Known rows, with every way that one mark hangs from another:
{k_499 k_229 {k_479 k_607 k_906 {k_931 k_940}}}: -.03 .06 .33 .03 .04 .06 -.01 -.06 .02 .18 .19 .27 -.02 -.10 .22 -.03
 -.21 -.02 -.13 .08 -.04 .04 .11 .13 .07 -.08 .24 .08 .09 -.07 .22 -.16
 -.05 .01 -.43 .28 -.17 .10 .03 -.19 -.10 -.12 -.19 -.19 -.07 -.12
{k_809 k_607 k_702}: -.01 .18 -.05 -.11 .21 -.17 -.06 -.35 -.11 -.30 -.73 -.51 .20 -.29 -.68
 -.10 -.18 .19 -.28 .53 .10 .12 -.18 -.04 .21 -.07 -.36 .07 .03 .03 -.43
 -.16 -.20 .07 -.03 -.08 -.37 .16 -.27 .18 .23 .05 -.59 .06 .21 -.03
{k_499 k_229 {k_479 {k_607 k_809} k_906 k_931}}: .03 .03 .26 -.14 .07 -.01 -.06 -.09 .00 .05 .15 .29 .05 -.31 .23 -.03
 -.12 -.10 -.10 .04 -.01 .04 .05 .02 -.38 -.16 .29 .10 .09 -.08 .08 -.03
 -.27 .26 -.45 .17 -.17 .07 .06 -.09 -.12 -.05 -.20 -.12 -.02 -.12
{k_931 k_940}: -.05 .17 .36 .08 .12 .04 -.01 -.33 -.01 .16 -.45 -.30 .07 .19 -.44 -.05
 -.35 .16 -.44 .47 .07 .12 .02 .03 .62 .01 -.22 .18 .02 -.02 -.04 -.33
 .17 -.35 -.06 .14 -.22 .20 -.29 -.08 .09 -.04 -.51 .40 .09 -.04
{k_479 {k_499 k_229} {k_607 k_809} {k_931 k_940}}: .09 .23 .53 -.25 -.01 .12 -.07 -.16 -.03 .16 .02 .42 .03 -.01 .16 .00
 -.27 -.04 -.18 .27 -.08 .00 -.04 .20 -.29 -.15 .25 .14 .02 -.05 -.03
 -.13 .15 -.18 -.20 .12 -.06 .10 -.20 .02 .16 .00 -.20 -.09 -.01 -.16
{k_479 {k_499 k_229} k_607}: .00 .15 .25 -.03 .08 .13 -.12 -.18 .02 .21 -.03 -.11 .00 .00 -.03 -.06
 -.16 -.14 -.32 .17 .06 .04 .06 .16 -.44 .03 .14 .22 .00 .02 .03 -.01
 .26 -.26 -.12 .18 -.08 .02 .06 -.02 .09 -.06 -.45 .09 .04 -.06
{k_499 k_229 {k_479 {k_607 {k_809 k_702}} k_931}}: .05 .12 .11 -.19 .06 .03 -.08 -.08 -.03 -.01 .00 .08 .11 -.36 .06 -.01
 -.16 .02 -.06 .19 -.03 .02 -.04 -.05 -.24 -.17 .12 .05 .09 -.07 -.12
 -.17 -.12 .26 -.30 .08 -.15 .03 -.16 .02 -.27 -.06 -.22 -.08 .04 -.11
{k_906 k_479}: -.02 .06 .31 -.04 .13 -.24 -.12 -.13 -.04 .04 -.16 -.27 .01 .06 -.24
 -.03 -.22 .02 -.27 .32 .12 .18 .08 -.02 .36 .06 -.02 .20 .06 -.03 -.08
 -.31 -.13 -.28 -.12 .07 -.20 .16 .06 -.10 .51 .00 -.62 .35 .12 -.01
{k_809 k_702}: -.02 .13 .03 -.06 .19 -.08 -.05 -.30 -.03 -.05 -.56 -.47 .15 -.15 -.50
 -.07 -.22 .17 -.28 .47 .10 .12 -.09 -.06 .32 .00 -.24 .15 .03 .01 -.23
 -.22 -.12 -.05 -.03 -.03 -.25 .19 -.26 .15 .12 .03 -.59 .18 .14 -.01
{k_906 {k_479 k_499 {k_607 {k_809 k_702}} {k_931 k_940}}}: .08 .15 .53 -.33 .02 -.18 -.10 -.16 -.14 .04 .05 .51 .05 -.20 .22 .02
 -.23 .05 -.01 .34 -.06 .05 -.11 .29 .11 -.15 .24 .09 .04 -.08 -.29 -.22
 -.15 -.08 -.17 -.09 -.09 .14 -.16 .05 .71 .03 -.34 -.22 .06 -.15
{k_499 k_229}: -.03 .16 .11 .07 .10 .02 -.07 -.19 .05 .05 -.31 -.49 .04 .08 -.43 -.05
 -.22 .00 -.35 .30 .10 .11 .07 -.10 -.11 .04 -.08 .20 .03 .01 .06 -.20
 .15 -.27 -.09 .18 -.22 .10 -.08 -.01 -.07 -.03 -.47 .39 .08 -.01
{k_906 {k_479 k_499 k_931}}: .05 .04 .49 -.23 .08 -.28 -.14 .03 -.04 -.01 .03 .16 -.09 .03 -.02 .01
 -.22 -.01 -.11 .21 .00 .12 .13 .01 .23 .06 .25 .20 .06 -.02 -.01 -.26
 -.19 -.27 -.14 .14 -.10 .25 .13 -.02 .67 .07 -.50 -.19 .06 -.06
{k_479 k_499 k_607 k_906 {k_931 k_940}}: .03 .06 .60 -.21 .10 .06 -.03 -.19 -.04 .22 .04 .57 -.03 .00 .32 -.04
 -.24 .00 -.19 .19 -.03 .08 .04 .29 .14 -.04 .29 .14 .01 -.02 .05 -.08
 -.14 -.16 -.31 .14 -.10 .22 .00 -.03 .53 .03 -.35 -.39 -.07 -.15
{k_479 k_499}: .00 .10 .30 -.01 .15 -.04 -.10 -.27 .01 .07 -.35 -.24 .00 .07 -.43 -.06
 -.22 .02 -.35 .31 .08 .08 .09 .03 .10 .07 -.01 .26 .01 .04 -.02 -.08
 .05 -.26 -.03 .15 -.13 .20 -.04 .03 .20 .04 -.58 .07 .10 -.02
{k_229 {k_499 {k_479 {k_607 {k_809 k_702}} k_906}}}: -.07 .03 -.15 .00 .08 .02 -.08 -.16 -.01 -.08 -.16 .06 .10 -.37 -.12
 -.03 -.08 .05 -.19 .18 .09 .05 -.03 .02 -.08 -.13 .05 .12 .07 .00 -.02
 .06 -.16 .20 -.39 -.02 -.15 -.05 .07 -.06 -.05 -.09 -.28 .17 .10 -.06
{k_479 k_499 k_607 k_906}: .00 .01 .37 -.09 .18 .04 -.08 -.29 -.03 .20 -.06 .16 .02 -.10 .10 -.09
 -.12 -.12 -.32 .14 .10 .09 .03 .27 -.20 .01 .20 .23 .00 .02 -.03 .14
 -.14 -.09 -.25 .10 -.14 .14 .13 -.05 .44 .01 -.52 -.09 .02 -.07
{k_229 k_499}: -.08 .10 -.04 .06 .10 .07 -.08 -.05 .06 -.05 -.39 -.36 .01 .13 -.43 -.03
 -.24 .09 -.41 .32 .14 .14 .11 -.23 .21 .07 -.12 .21 .03 .05 .12 -.22
 .10 -.34 -.20 .14 -.13 .06 .03 -.05 .03 -.04 -.46 .52 .10 -.01
{k_479 k_499 k_906 {k_931 k_940}}: .01 .07 .53 -.12 .09 -.09 -.01 -.22 .00 .03 -.17 .37 -.06 .06 -.10 -.03
 -.27 .07 -.17 .25 -.04 .05 .09 .21 .37 -.02 .20 .19 .02 .01 .13 -.12
 -.17 -.20 -.21 .18 -.15 .34 -.02 .01 .48 .07 -.35 -.39 -.04 -.10

Rows:
-.10 .04 -.04 .09 .09 .17 -.10 .04 .03 .10 -.09 -.15 -.01 -.03 -.08 -.03
 -.19 .04 -.35 .15 .12 .09 .14 -.17 .14 .04 .01 .15 .07 .01 .14 -.14 .14
 -.15 -.33 .20 -.09 -.05 .13 -.20 -.22 -.17 -.38 .35 .08 -.04 | {k_229 {k_499 {k_479 k_607}}}
.01 .09 .35 -.07 .02 .03 -.02 -.16 -.01 .12 .14 .38 .05 -.21 .19 -.01
 -.20 -.05 -.10 .12 -.05 .03 .01 .14 -.15 -.21 .25 .08 .08 -.09 .11 -.10
 -.11 .16 -.41 .18 -.17 .08 -.05 -.14 -.11 -.09 -.12 -.11 -.04 -.14 | {k_499 k_229 {k_479 {k_607 k_809} k_906 {k_931 k_940}}}
-.01 .00 .22 -.06 .09 .07 -.06 .01 .03 .13 .21 .19 -.02 -.20 .24 -.03
 -.14 -.10 -.10 .00 .01 .07 .15 .01 -.22 -.04 .28 .10 .09 -.04 .19 -.09
 -.19 .13 -.46 .26 -.16 .09 .15 -.14 -.09 -.09 -.27 -.20 -.07 -.10 | {k_499 k_229 {k_479 k_607 k_906 k_931}}
.08 .15 .53 -.23 .00 .07 -.04 -.23 -.02 .11 .08 .60 .01 -.12 .25 -.02
 -.20 -.10 -.12 .17 -.07 .00 -.03 .36 -.41 -.19 .38 .15 .02 -.05 .04 .04
 -.05 -.05 -.31 .10 -.11 .13 -.03 .01 .36 .03 -.16 -.26 -.06 -.16 | {k_479 {k_499 k_229} {k_607 k_809} k_906 {k_931 k_940}}
-.07 .02 .00 .00 .07 .00 -.08 .13 .06 -.08 -.15 -.07 -.07 .02 -.22 .01
 -.24 .14 -.24 .17 .04 .10 .22 -.33 .41 .04 .05 .13 .09 .01 .23 -.29
 -.05 -.13 -.34 .26 -.09 .09 .13 -.12 -.18 -.09 -.32 .10 .04 -.05 | {k_229 {k_499 {k_479 k_931}}}
.03 .11 .50 -.13 .02 .09 -.04 -.12 .01 .18 .16 .51 -.07 -.01 .27 -.03
 -.21 -.08 -.14 .12 -.06 .02 .05 .32 -.17 -.06 .35 .14 .02 -.01 .16 -.04
 .05 -.21 -.31 .20 -.11 .17 .05 -.05 .36 -.01 -.24 -.36 -.10 -.14 | {k_479 {k_499 k_229} k_607 k_906 {k_931 k_940}}
-.10 .08 .10 .08 .01 .04 -.04 .09 .06 -.04 -.17 .01 -.08 .09 -.23 .02
 -.30 .20 -.24 .24 .00 .08 .20 -.23 .62 .01 .02 .11 .09 .00 .26 -.35 .10
 -.22 -.31 .28 -.10 .11 .01 -.16 -.16 -.12 -.24 .13 .03 -.07 | {k_229 {k_499 {k_479 {k_931 k_940}}}}
-.07 .10 .10 .11 .09 .10 -.08 -.09 .03 .21 .04 -.25 .03 -.09 -.06 -.04
 -.16 -.08 -.30 .12 .07 .06 .11 -.03 -.19 .00 .06 .15 .07 -.03 .08 -.13
 .18 -.06 -.26 .25 -.15 -.02 .04 -.20 -.35 -.15 -.38 .20 .05 -.05 | {k_499 k_229 {k_479 k_607}}
.02 .17 .50 -.07 -.03 -.22 -.10 .00 .00 -.01 .10 .21 -.13 .12 -.07 .03
 -.27 -.03 -.08 .22 -.07 .04 .15 .16 .19 .01 .28 .16 .06 -.02 .13 -.30
 .12 -.42 -.12 .21 -.08 .19 .08 -.09 .55 .00 -.33 -.14 .01 -.08 | {k_906 {k_479 {k_499 k_229} {k_931 k_940}}}
-.03 -.06 .29 -.06 .17 -.14 -.04 -.07 .01 .00 -.10 .09 -.02 -.12 -.09
 -.04 -.20 .06 -.16 .14 .03 .12 .16 -.12 .40 -.01 .12 .14 .09 -.03 .12
 -.17 -.43 .16 -.36 .22 -.21 .26 .07 -.09 .04 .01 -.40 -.23 .00 -.06 | {k_499 {k_479 k_906 k_931}}
-.01 .12 .27 .04 .03 -.22 -.15 -.10 .02 -.01 .02 -.18 -.08 .02 -.26 -.01
 -.15 -.13 -.18 .18 .05 .08 .13 .14 -.12 .06 .20 .24 .04 .02 .06 -.11
 .14 -.36 -.07 .15 -.10 .11 .18 -.09 .49 -.01 -.47 .12 .10 -.02 | {k_906 {k_479 {k_499 k_229}}}
-.07 .02 .12 .12 .10 .05 -.06 -.16 .03 .16 .10 -.11 .01 -.19 .03 -.06
 -.10 -.12 -.24 .03 .08 .07 .10 .11 -.27 -.02 .16 .16 .07 -.03 .16 .03
 -.02 .07 -.36 .22 -.19 .02 .16 -.20 -.17 -.13 -.35 .06 .02 -.05 | {k_499 k_229 {k_479 k_607 k_906}}
.11 .09 .44 -.44 .17 .10 -.08 -.14 -.09 .16 -.16 .21 .13 -.08 .22 -.03
 -.26 .03 -.25 .33 .04 .16 -.08 -.11 -.02 -.12 .06 .11 .03 -.09 -.25
 -.27 -.31 .03 -.29 .03 -.15 .12 -.23 .08 .14 .04 -.45 .16 .03 -.14 | {k_479 {k_607 k_809} k_931}
.10 .01 .45 -.42 .18 .04 -.05 -.19 -.09 .11 -.08 .38 .13 -.18 .32 -.06
 -.19 -.02 -.19 .24 .05 .16 -.08 .04 -.19 -.15 .16 .12 .03 -.08 -.16
 -.10 -.54 .18 -.41 .00 -.20 .18 -.09 .07 .35 .07 -.41 .02 -.02 -.14 | {k_479 {k_607 k_809} k_906 k_931}
.01 .05 .33 -.18 .10 -.05 .00 -.26 -.09 .06 -.07 .41 .13 -.35 .16 -.03
 -.20 .13 -.06 .26 -.04 .04 -.09 .17 .26 -.22 .11 .03 .08 -.09 -.15 -.13
 -.35 .34 -.37 .00 -.20 .17 -.19 -.03 .09 -.04 -.25 -.26 .01 -.15 | {k_499 {k_479 {k_607 {k_809 k_702}} k_906 {k_931 k_940}}}
-.01 .01 .33 -.17 .16 .05 -.08 .01 -.04 .22 .02 .10 .01 -.10 .19 -.04
 -.23 .05 -.22 .16 .03 .12 .11 -.16 .30 .01 .10 .10 .08 -.07 -.01 -.28
 -.19 .07 -.35 .24 -.14 .13 -.04 -.11 -.15 -.08 -.42 -.12 .00 -.10 | {k_499 {k_479 k_607 k_931}}
-.08 .01 .15 .02 .04 .13 -.03 .07 .02 .08 .06 .34 -.06 -.04 .17 -.01
 -.23 .09 -.21 .11 .02 .09 .14 -.03 .36 -.03 .17 .09 .08 -.02 .25 -.17
 -.05 -.07 -.49 .24 -.10 .06 .14 -.22 .02 -.14 -.20 -.03 -.02 -.10 | {k_229 {k_499 {k_479 k_607 k_906 {k_931 k_940}}}}
.09 .19 .58 -.24 -.04 -.10 -.12 -.07 -.07 .11 .24 .47 -.04 -.03 .27 .04
 -.23 -.10 -.06 .20 -.07 .04 .00 .27 -.21 -.13 .38 .13 .05 -.08 -.06
 -.20 .07 -.24 -.21 .09 -.05 .08 .01 -.07 .57 -.01 -.26 -.05 .02 -.14 | {k_906 {k_479 {k_499 k_229} {k_607 k_809} {k_931 k_940}}}
.12 .10 .26 -.35 .07 -.02 -.09 -.21 -.04 -.07 .00 .47 .09 -.40 .21 -.03
 -.09 -.10 .00 .16 -.05 -.01 -.13 .27 -.63 -.19 .35 .11 .03 -.01 -.12
 .12 -.30 .20 -.30 -.04 -.13 .11 -.02 .20 .38 .08 -.23 -.41 -.02 -.14 | {k_479 {k_499 k_229} {k_607 {k_809 k_702}} k_906 k_931}
.11 .14 .33 -.36 .02 -.17 -.16 -.03 -.09 -.07 .16 .35 .03 -.29 .22 .02
 -.13 -.10 .06 .20 -.05 .04 -.09 .19 -.40 -.13 .34 .11 .05 -.06 -.20
 -.14 -.14 -.01 -.18 -.04 -.08 .06 .01 .10 .59 .03 -.31 -.21 .06 -.12 | {k_906 {k_479 {k_499 k_229} {k_607 {k_809 k_702}} k_931}}
.04 .19 .49 -.15 .01 .15 -.06 -.08 .00 .22 .07 .31 -.06 .11 .18 -.02
 -.28 -.02 -.21 .22 -.07 .02 .06 .18 -.07 -.02 .23 .14 .02 -.02 .09 -.19
 .27 -.33 -.20 .24 -.06 .12 -.10 -.03 .18 -.04 -.28 -.20 -.05 -.14 | {k_479 {k_499 k_229} k_607 {k_931 k_940}}
.04 .10 .38 -.15 .02 -.27 -.15 .07 .01 -.06 .12 .12 -.12 .02 -.04 .02
 -.19 -.09 -.05 .15 -.02 .08 .15 .04 -.06 .05 .32 .19 .07 -.01 .09 -.24
 -.03 -.31 -.15 .19 -.08 .18 .20 -.02 .54 .04 -.40 -.16 .02 -.06 | {k_906 {k_479 {k_499 k_229} k_931}}
.09 .06 .50 -.41 .12 -.11 -.13 -.04 -.13 .11 .09 .27 .06 -.10 .34 .00
 -.22 -.02 -.13 .27 .04 .18 -.04 -.02 .00 -.09 .18 .12 .06 -.11 -.24
 -.32 -.35 -.04 -.31 -.01 -.14 .12 -.04 -.02 .55 .03 -.48 .16 .06 -.12 | {k_906 {k_479 {k_607 k_809} k_931}}
-.02 .00 -.05 -.17 .07 .01 -.07 .01 -.02 -.14 -.07 .33 .06 -.39 .08 .00
 -.13 .09 -.06 .15 .03 .06 .00 -.08 -.01 -.14 .16 .07 .09 -.02 -.01 -.06
 -.34 .26 -.49 .01 -.13 .02 .07 .00 .02 -.06 -.20 -.06 .03 -.10 | {k_229 {k_499 {k_479 {k_607 {k_809 k_702}} k_906 k_931}}}
.11 .09 .44 -.44 .08 -.23 -.16 -.07 -.14 -.02 .08 .41 .05 -.30 .24 .00
 -.16 -.01 .00 .26 -.02 .08 -.10 .16 -.11 -.11 .28 .12 .05 -.07 -.32
 -.16 -.31 .03 -.22 -.09 -.09 .13 -.05 .10 .70 .06 -.42 -.22 .08 -.12 | {k_906 {k_479 k_499 {k_607 {k_809 k_702}} k_931}}
.05 .04 .41 -.19 .16 .00 -.09 -.38 -.06 .13 -.13 .25 .10 -.21 .05 -.07
 -.10 -.14 -.29 .20 .09 .06 -.06 .32 -.45 -.12 .21 .24 -.01 -.02 -.15
 .20 -.23 .07 -.24 -.02 -.15 .10 .04 .01 .40 .04 -.46 .01 .06 -.09 | {k_479 k_499 {k_607 k_809} k_906}
.06 .14 .28 -.15 .07 -.05 -.10 .00 .06 -.02 -.11 .01 -.09 .06 -.19 -.01
 -.23 -.04 -.18 .20 -.03 .05 .14 -.05 -.10 .04 .20 .19 .04 .03 .12 -.17
 .04 -.25 -.13 .26 -.08 .21 .00 .09 .14 .05 -.36 -.19 .00 -.07 | {k_479 {k_499 k_229} k_931}
-.02 .08 .20 .09 .09 -.08 -.08 -.26 .07 -.02 -.18 -.10 -.04 -.03 -.32
 -.06 -.11 -.14 -.25 .14 .06 .03 .10 .21 -.35 .01 .19 .27 .02 .06 .18
 .14 .01 -.20 -.15 .17 -.16 .16 .18 -.01 .28 .04 -.42 -.04 .03 -.02 | {k_479 {k_499 k_229} k_906}
.07 -.01 .48 -.31 .17 .03 -.08 -.10 -.04 .14 .05 .47 -.04 -.10 .35 -.06
 -.16 -.08 -.17 .10 .02 .11 .06 .16 -.12 .00 .31 .18 .02 -.02 .00 -.01
 -.33 -.03 -.35 .13 -.12 .21 .10 .02 .50 .07 -.44 -.38 -.06 -.12 | {k_479 k_499 k_607 k_906 k_931}
.04 .16 .55 -.17 -.02 -.07 -.12 .02 -.05 .17 .29 .39 -.09 .05 .30 .02
 -.25 -.09 -.07 .17 -.06 .07 .08 .24 -.03 .00 .35 .13 .05 -.05 .06 -.27
 .16 -.39 -.21 .19 -.06 .10 .08 -.13 .59 -.05 -.32 -.16 -.01 -.12 | {k_906 {k_479 {k_499 k_229} k_607 {k_931 k_940}}}
-.06 .08 -.15 -.03 .07 .06 -.10 -.11 -.02 -.06 -.21 -.10 .10 -.30 -.20
 -.02 -.15 .10 -.23 .25 .09 .04 -.03 -.11 -.03 -.10 -.04 .10 .07 .00
 -.08 -.07 .01 .10 -.28 .02 -.12 -.08 -.05 -.05 -.22 -.13 -.30 .28 .13
 -.05 | {k_229 {k_499 {k_479 {k_607 {k_809 k_702}}}}}
-.08 -.04 .00 .02 .08 -.05 -.06 .10 .06 -.13 -.09 .09 -.08 -.08 -.14 .00
 -.18 .08 -.17 .10 .05 .10 .22 -.21 .27 .01 .14 .14 .10 .02 .29 -.14
 -.23 -.02 -.44 .24 -.12 .13 .22 -.13 -.01 -.05 -.27 -.03 .00 -.05 | {k_229 {k_499 {k_479 k_906 k_931}}}
-.01 .06 -.06 -.18 .06 .06 -.09 .04 -.03 -.10 -.11 .15 .08 -.28 .02 .01
 -.18 .13 -.10 .22 .02 .06 -.01 -.20 .07 -.12 .05 .06 .09 -.03 -.05 -.20
 -.15 .15 -.38 .05 -.09 -.01 -.07 .01 -.16 -.08 -.23 .06 .07 -.10 | {k_229 {k_499 {k_479 {k_607 {k_809 k_702}} k_931}}}
.04 .05 .11 -.18 .07 -.04 -.06 -.11 -.03 -.04 .06 .24 .11 -.44 .13 -.02
 -.09 -.03 .03 .11 -.03 .01 -.06 .08 -.36 -.20 .23 .05 .09 -.06 -.05
 -.02 -.31 .38 -.40 .07 -.19 .06 -.03 .02 -.08 -.03 -.19 -.26 .00 -.12 | {k_499 k_229 {k_479 {k_607 {k_809 k_702}} k_906 k_931}}
.00 .06 .21 -.08 .08 .11 -.08 .08 .02 .16 .15 .03 -.02 -.09 .16 -.02
 -.20 -.04 -.17 .09 .00 .07 .13 -.13 -.07 -.01 .17 .10 .09 -.05 .12 -.25
 -.01 .01 -.34 .30 -.12 .05 .01 -.13 -.28 -.11 -.31 -.06 -.02 -.09 | {k_499 k_229 {k_479 k_607 k_931}}
-.05 .00 .41 .04 .11 -.09 .01 -.14 .01 .06 -.11 .19 -.02 -.04 -.11 -.03
 -.27 .13 -.17 .22 -.02 .08 .15 .01 .62 -.05 .10 .12 .09 -.04 .15 -.23
 -.26 .04 -.34 .23 -.21 .28 -.01 -.15 .05 -.04 -.31 -.23 -.02 -.08 | {k_499 {k_479 k_906 {k_931 k_940}}}
.06 .09 .45 -.24 .03 -.10 -.16 .11 -.03 .11 .31 .29 -.09 -.04 .33 .01
 -.17 -.15 -.07 .09 -.01 .10 .10 .11 -.26 .04 .39 .15 .05 -.03 .02 -.20
 -.01 -.27 -.24 .18 -.06 .08 .19 -.07 .57 -.01 -.39 -.16 .00 -.09 | {k_906 {k_479 {k_499 k_229} k_607 k_931}}
-.05 .03 .18 -.07 .02 .10 -.03 -.02 .00 .03 .01 .41 .00 -.13 .15 .01
 -.22 .08 -.18 .15 .01 .05 .07 -.01 .17 -.15 .17 .09 .08 -.04 .16 -.11
 -.13 .04 -.48 .14 -.10 .03 .06 -.18 .00 -.11 -.16 .03 .00 -.12 | {k_229 {k_499 {k_479 {k_607 k_809} k_906 {k_931 k_940}}}}
.06 .04 .55 -.32 .10 -.14 -.15 .06 -.08 .16 .22 .34 -.07 -.04 .36 -.01
 -.20 -.06 -.11 .16 .01 .12 .09 .09 .06 .05 .33 .16 .05 -.04 -.09 -.24
 -.19 -.22 -.25 .11 -.06 .16 .14 -.07 .67 .02 -.50 -.18 .02 -.10 | {k_906 {k_479 k_499 k_607 k_931}}
.04 .00 .43 -.20 .15 -.15 -.07 -.13 .01 -.03 -.15 .26 -.05 -.03 -.07
 -.04 -.19 .00 -.17 .18 .01 .09 .11 .07 .11 .01 .25 .21 .03 .03 .10 -.05
 -.37 -.06 -.25 .16 -.14 .32 .11 .08 .48 .11 -.44 -.38 -.03 -.08 | {k_479 k_499 k_906 k_931}
.04 .03 .36 -.26 .14 .05 -.08 -.07 -.07 .15 -.03 .19 .07 -.19 .17 -.02
 -.22 .04 -.22 .21 .02 .10 .03 -.13 .11 -.12 .10 .10 .08 -.09 -.12 -.23
 -.28 .19 -.34 .12 -.13 .11 -.12 -.07 -.17 -.04 -.37 -.01 .04 -.12 | {k_499 {k_479 {k_607 k_809} k_931}}
.05 .03 .46 -.31 .13 -.10 -.12 .06 -.10 .16 .13 .20 .00 .00 .35 -.02
 -.24 -.02 -.15 .23 .05 .20 .04 -.05 .21 .04 .16 .11 .06 -.08 -.14 -.39
 -.28 -.17 -.30 .08 -.14 .14 .05 -.09 .57 .00 -.52 .06 .02 -.09 | {k_906 {k_479 k_607 k_931}}
.11 .07 .42 -.32 .07 .03 -.10 -.14 -.02 .05 .11 .49 .02 -.21 .28 -.03
 -.12 -.18 -.08 .09 -.02 .02 -.01 .22 -.69 -.15 .41 .17 .02 -.03 .01 .10
 -.24 .07 -.35 .07 -.11 .11 .08 .08 .35 .07 -.26 -.26 -.04 -.14 | {k_479 {k_499 k_229} {k_607 k_809} k_906 k_931}
